Every row comes from one small tree of marks. The marks that hang from a mark follow it in brackets, in the order of their numbers. Every link used is in the known rows. Which tree was each row made from?
Known rows
z_576[z_705[z_932[z_418]] z_781[z_641[z_93 z_468]]]: [  4.5  14.8 -42.7  -5.9  12.9  32.7 -57.8 -16.1  13.5  64.5 -10.6 -50.1
 -27.0 -32.0 -13.3 -13.2  24.2  13.1  42.4  42.4 -62.8  34.2 -74.7]
z_705[z_932]: [-26.9  28.4  23.1 -38.2  20.3  10.6   0.6  -8.0  10.2  16.2 -12.5 -12.0
   0.0  26.6 -24.1 -29.0  -9.4  -6.5  12.1  -4.2 -38.7 -32.0 -27.7]
z_932[z_93[z_641] z_418[z_254[z_468]] z_705]: [ 27.2   5.8  20.1  49.0  11.5 -41.0  14.6  -4.1  -5.6 -32.3 -14.6 -31.1
  57.1 -10.4  25.5  26.5  34.6 -38.3 -27.7 -24.5  40.0  15.2  62.9]
z_580[z_781[z_576[z_705]]]: [-23.6  -3.3   7.7   6.2 -29.3  13.8   1.9  13.3 -22.0  25.8  19.1  21.3
  -8.2  14.7 -41.9 -33.5 -32.9  -3.7  19.4   1.5 -27.4  -5.2 -38.8]
z_93[z_641[z_468] z_932[z_418]]: [-12.7   1.2  -3.3  -2.1  14.7   4.8 -16.5 -45.1 -19.3   1.5 -19.3  18.2
  10.1 -26.4   1.4  34.0  12.6  -3.7  13.2   4.2  11.5 -17.8  26.1]
z_254[z_418]: [  0.5  10.5  23.8  -7.3   5.7  -6.6  18.7  28.8   4.2  34.1 -16.9  16.3
  -9.0  33.0   5.2 -47.9 -16.0   3.3   8.0  30.1 -13.3  -6.7 -12.9]
z_418[z_254[z_468]]: [-10.4 -16.3  40.8 -34.0  -6.8   8.0   5.9 -19.4  -9.3  14.8  29.4  20.9
   7.0  26.1 -18.6 -25.1  -5.9  11.6  -8.8 -35.5   4.3  -0.2  14.2]
z_580[z_781[z_576 z_641[z_93 z_468]]]: [ -2.0 -45.9 -20.7   1.1 -22.9  -6.1  -2.7  11.9 -26.7 -27.3  34.1  22.5
 -42.0 -13.5   5.6 -19.2 -24.0   7.4  43.2  11.8   3.1  -2.4 -16.8]
z_254[z_418 z_468[z_641]]: [ -9.0  -8.4  18.1 -30.4  -2.8  -4.5  11.4  40.4 -17.7  49.5  25.0   4.3
  18.0  47.1  33.7  -8.7  -2.9  24.1   1.2  16.1  -0.2  31.1  15.6]
z_641[z_93 z_468]: [  2.5  10.1   9.0  -3.2 -15.9  18.8 -21.3   2.9  26.9  -7.5  13.5   2.9
 -29.7  28.6  15.0  21.2 -33.7  40.2  19.0  33.4 -22.1  -9.8 -48.0]
z_576[z_705 z_781]: [-24.7  27.5  -1.7  -2.0  -1.3  44.6 -39.0 -19.3  35.3  83.3  14.7   8.4
 -20.2  27.2 -44.0 -32.1  -8.4  20.6  -9.7  21.7 -73.1   3.0 -67.4]
z_932[z_93[z_641] z_705]: [  0.0  26.1   2.0  46.9  23.8 -23.6   7.6   3.5  42.8 -35.8 -13.0  -9.2
  15.6  24.1  12.1  28.0   5.4 -25.6 -34.9   6.1   4.0 -21.4  27.9]
z_580[z_781[z_641]]: [-18.3 -22.0   8.8 -27.8  -8.0 -16.9  12.0 -16.5  -9.0  14.0  12.9  17.3
 -30.3  20.6 -11.5 -59.8 -33.4 -22.8   3.2 -19.3   2.4 -15.4 -11.6]
z_576[z_705]: [-23.3  30.5  25.2  -0.3  -6.8  22.8 -15.4   2.6  34.1  47.5  -6.4   3.7
 -18.3  46.6 -45.0 -18.3 -34.4  -0.2  -4.2  12.6 -44.5  -5.2 -44.2]
z_468[z_641[z_93]]: [-21.9   8.2   7.4 -23.2  -8.9  -4.4  16.6  42.1  19.7 -12.7  21.1   1.9
 -14.9  58.1  18.5  18.2 -30.4  31.2 -32.4 -14.2  -7.8 -12.4 -31.1]
z_580[z_781[z_576 z_641[z_93]]]: [ -9.6 -44.2  -8.4   3.9 -17.0  -8.6  22.5  25.7 -23.6 -26.9  27.1  29.1
 -46.2  -2.3  -5.8 -34.5 -26.7  -3.0  25.0 -12.8   4.3 -22.7 -14.6]
z_580[z_781[z_576[z_705] z_641[z_93[z_932]]]]: [ -1.4 -30.3 -32.9  -1.7 -23.0  27.2  10.8  13.4 -17.8  10.3  10.4  26.1
 -45.6 -31.0 -28.7  -9.7  -7.9  17.1  20.5  -8.3  -1.7   2.8 -24.8]
z_932[z_93 z_418 z_705]: [ 37.7  52.3  39.6  67.4  -2.2 -42.8  19.8  28.0  33.2 -25.8 -51.0 -51.2
  49.6  10.3  28.2  -5.3  -7.0 -53.5 -26.7  14.6   8.3  -2.1  20.0]
z_580[z_781[z_576[z_705] z_641[z_93 z_468]]]: [ -2.3 -33.5 -31.2   9.1 -27.4  13.5 -19.3  14.2 -17.2   2.5  28.3  10.4
 -45.9 -12.6 -15.8  -9.5 -25.0  12.4  45.3  23.9 -14.0  20.7 -39.3]
z_468[z_641[z_93[z_932]]]: [-11.9   8.8  -7.2 -36.6  -8.4  15.8  23.2  25.8  14.5  -6.7  10.6  12.2
  -8.6  25.1  17.3  35.0 -10.0  46.1 -40.5 -21.6   5.9 -10.9 -16.9]
z_93[z_932[z_705]]: [ 14.3  24.4   8.5   3.6   5.9  28.3  12.5 -15.5  29.4   2.9 -19.3   6.7
  25.4  -1.2 -14.5  14.3   7.2  -3.9 -31.4  -0.6   7.8 -15.4  22.7]
z_93[z_641[z_468] z_932[z_418 z_705]]: [ 12.3   9.5 -15.0  28.3  18.1   5.6 -16.2 -39.4  -6.1 -11.8 -24.8  -4.7
  40.4 -32.4   6.7  56.4  28.8 -20.3  -0.7  15.2  26.1  -4.4  45.4]

Write each row's tree
[-23.3 -11.9 -22.0  -1.4  18.9  13.4 -39.5   8.1  -4.7   6.3   4.6  -8.8
 -26.4 -17.2 -50.7 -19.3   4.2 -22.0  62.4  33.2 -38.6  15.0  -2.6] => z_781[z_576[z_705[z_932]] z_641[z_468]]
[ 32.9  -4.8 -16.1 -11.0  -8.5  25.7  22.1  46.6  -3.5  30.6  12.7 -10.8
  29.4   8.1  54.8  50.8  26.3  52.8 -16.9  22.6  24.4  45.6  18.9] => z_254[z_418 z_468[z_641[z_93[z_932[z_705]]]]]
[-22.4 -19.1  27.9 -51.7  -7.3  -5.4  11.1  -0.7 -16.9   7.9  45.5  12.6
  21.7  38.4  -3.8  -9.7  -1.9  17.6 -31.7 -49.0  15.4  17.5  23.1] => z_418[z_254[z_468[z_641]]]
[ 33.3  -1.7  19.7  17.5 -15.0 -16.3  20.5  30.2 -11.4 -20.5   9.4 -42.4
  59.5  12.6  29.1  31.9  13.2  -7.6 -34.2 -29.4  39.6  35.5  26.7] => z_932[z_418[z_254[z_468[z_641[z_93]]]] z_705]
[ -2.0 -15.5 -30.1 -19.9  14.1  37.0  -6.7 -20.0  26.5  29.2  12.0  28.2
 -51.4 -19.6  -6.0 -20.2  16.2  33.4 -11.4  -1.0 -24.9 -17.8 -26.0] => z_576[z_781[z_641[z_93[z_932]]]]
[-10.1 -22.0  17.2 -45.1 -14.4   3.6  15.0  15.1 -10.3  -3.3  47.4   8.8
   5.4  35.6  11.4  14.0  -2.7  42.2 -29.7 -45.3  16.0  18.2   0.4] => z_418[z_254[z_468[z_641[z_93]]]]
[ 45.8  35.8  34.9  47.4  -2.2 -50.5  30.7  17.8  15.7 -40.4 -44.9 -46.0
  58.5  -8.0  18.2 -18.8  12.6 -50.2 -42.3 -16.8  33.2  14.3  31.8] => z_932[z_93 z_418[z_254] z_705]
[-22.9 -40.6   2.8  -2.7  -8.6 -18.2  17.9  10.6 -31.5 -14.2  24.4  34.2
 -27.1   1.3 -23.3 -59.9 -26.2 -31.3  22.8 -16.2   3.7 -22.4   9.8] => z_580[z_781[z_576 z_641]]
[ -3.6  22.9  18.9  34.0   9.5 -45.7 -11.5  -7.5   3.2 -23.1 -26.7 -15.2
   9.8   3.7  30.8  11.8  -7.8 -26.9  10.5  17.4   0.0 -13.4  13.3] => z_932[z_93[z_641[z_468]] z_418]
[ 24.5  18.1  12.9  51.4  18.7 -56.0  25.5   3.9   2.4 -51.5 -35.3 -29.1
  49.0  -9.7  15.8   9.6  27.4 -51.4 -41.9 -26.5  40.2  -0.6  47.4] => z_932[z_93[z_641] z_418[z_254] z_705]
[ 10.3  38.2  31.1 -17.9  14.0 -39.0  23.5   4.8  -9.6 -14.6 -47.8 -47.3
  33.8 -14.6   3.3 -41.5  17.2 -28.5  -4.3 -27.5  -2.3  -6.1  -5.4] => z_705[z_932[z_93 z_418[z_254]]]
[ -4.2 -24.6 -23.5  29.4  -6.0  17.5 -30.3  32.3  13.4 -11.5  17.7  11.5
 -56.8  -5.0 -27.5   8.5 -17.8   9.3  49.2  38.6 -25.2  15.1 -19.6] => z_781[z_576[z_705] z_641[z_93 z_468]]
[ 19.3  21.9  -5.1   5.7  -9.5   0.8  27.8  36.8  11.0 -20.1 -14.3 -24.6
  34.1   6.9  31.3  49.4   4.6  12.4 -45.3 -13.1  25.2   6.6   5.7] => z_468[z_641[z_93[z_932[z_418 z_705]]]]
[ -5.1 -12.8  -8.5 -20.4  14.7  -2.4  -6.7 -53.4 -35.1 -10.8 -12.9  23.2
  17.8 -41.4  -8.1  20.8  31.2   0.1  -1.2 -24.1  33.1  -4.8  35.8] => z_93[z_641[z_468] z_932[z_418[z_254]]]
[ 14.0 -13.3   0.0   9.7  18.0   8.6  13.1 -38.8 -26.0  -6.3  -9.7   7.3
  51.8 -36.3  -5.9  42.9  49.2 -16.4 -24.8 -39.2  48.6   2.5  71.6] => z_93[z_641 z_932[z_418[z_254[z_468]] z_705]]
[ -3.3   1.5  -7.2  13.0  -7.1 -28.5   9.0  24.3 -33.2   6.8 -24.4 -31.4
  -3.6 -32.4 -18.3 -51.2  -0.1 -46.7  36.7  -3.3 -13.8  12.7 -12.5] => z_580[z_781[z_576[z_705[z_932[z_93 z_418]]] z_641]]
[-20.0  15.6   4.3  10.4  15.0 -22.3 -17.3 -17.2  22.4 -20.4   0.3   9.6
 -14.9  21.2  17.9  18.5  -9.9   1.4   0.7  17.9 -11.5 -18.8   5.0] => z_932[z_93[z_641[z_468]]]
[ -9.4  21.3  11.2 -15.0  31.5 -42.5  18.8  -8.6 -19.8 -25.4 -38.6 -30.5
  23.7 -16.9   0.7 -17.0  31.0 -31.7  -4.2 -36.1   4.1 -17.9   8.8] => z_705[z_932[z_93[z_641] z_418[z_254]]]
[  5.2 -38.3 -27.3   6.6   3.5  17.6  -5.0  13.7  -2.8 -40.0  12.3  35.1
 -45.1 -38.0  -4.8  15.2   2.9  18.4  38.7  17.1   7.3  -9.5  21.0] => z_781[z_576 z_641[z_93[z_932] z_468]]
[  5.8  10.1  -3.2  30.4  24.0   2.1  12.9 -22.3  -2.0 -11.0 -32.9   4.2
  35.5 -20.3  -5.2  38.9  26.2 -30.9 -21.8 -11.7  25.7 -25.4  46.9] => z_93[z_641 z_932[z_418 z_705]]
[-11.6 -23.6  -3.1 -29.8 -13.7 -13.7 -13.5 -30.8 -12.3  12.9  21.4   9.4
 -26.6   9.4   0.4 -45.4 -30.6 -12.2  20.8   4.7   2.5   3.9 -12.6] => z_580[z_781[z_641[z_468]]]
[ 48.6  24.4  -5.0  28.7 -14.9  24.1  -8.9  -4.3  17.4 -14.2 -27.2 -27.3
  23.3 -28.3  30.0  55.8   7.0  19.4   3.0  34.1  13.4  11.7  -7.8] => z_641[z_93[z_932[z_418 z_705]] z_468]
[-17.5 -15.1 -16.9 -16.0  16.1  10.9 -44.1 -37.0  20.4  35.1  28.8  15.0
 -33.3   2.2  -9.9 -45.1   0.3   3.1  12.3  25.7 -37.0   0.4 -16.7] => z_576[z_781[z_641[z_468]]]
[-25.9  -5.7 -18.3 -24.6  19.4  25.2 -22.0 -53.6  -2.2   3.7   6.5  41.1
 -12.0 -10.5 -10.0  38.9  10.4  22.2   5.1   4.9   0.8 -23.8  18.3] => z_93[z_641[z_468] z_932]
[ 32.9   3.7   1.2 -15.2 -19.0  15.3  -0.3 -16.6  -9.6 -14.1 -17.7  -2.1
   2.9 -36.2  17.1  24.4   8.6  35.8   4.4  -1.4  20.7   9.6 -16.3] => z_641[z_93[z_932[z_418[z_254]]] z_468]
[ -0.3  15.3   3.9 -19.6 -12.7  -1.2  27.4  32.6  -0.5  -8.5 -10.2  -5.6
   8.8  12.2  26.8  31.5  -7.8  24.7 -33.2 -22.4  14.5  -5.8 -10.5] => z_468[z_641[z_93[z_932[z_418]]]]
[ 24.3 -11.1 -51.0   3.8  11.4  42.2 -32.9 -31.0  34.8  17.8  15.2   1.6
 -21.8 -37.5  11.0  14.0  30.4  31.5  -5.7  31.6 -13.3  14.9 -10.9] => z_576[z_781[z_641[z_93[z_932[z_705]] z_468]]]
[-16.7 -29.2 -18.7   2.8 -20.2   2.4 -25.0  -3.5 -24.0  15.9  26.9  14.4
 -27.3  -9.5 -32.0 -35.6 -22.7 -15.3  43.9  19.5 -14.5  20.9 -15.1] => z_580[z_781[z_576[z_705] z_641[z_468]]]
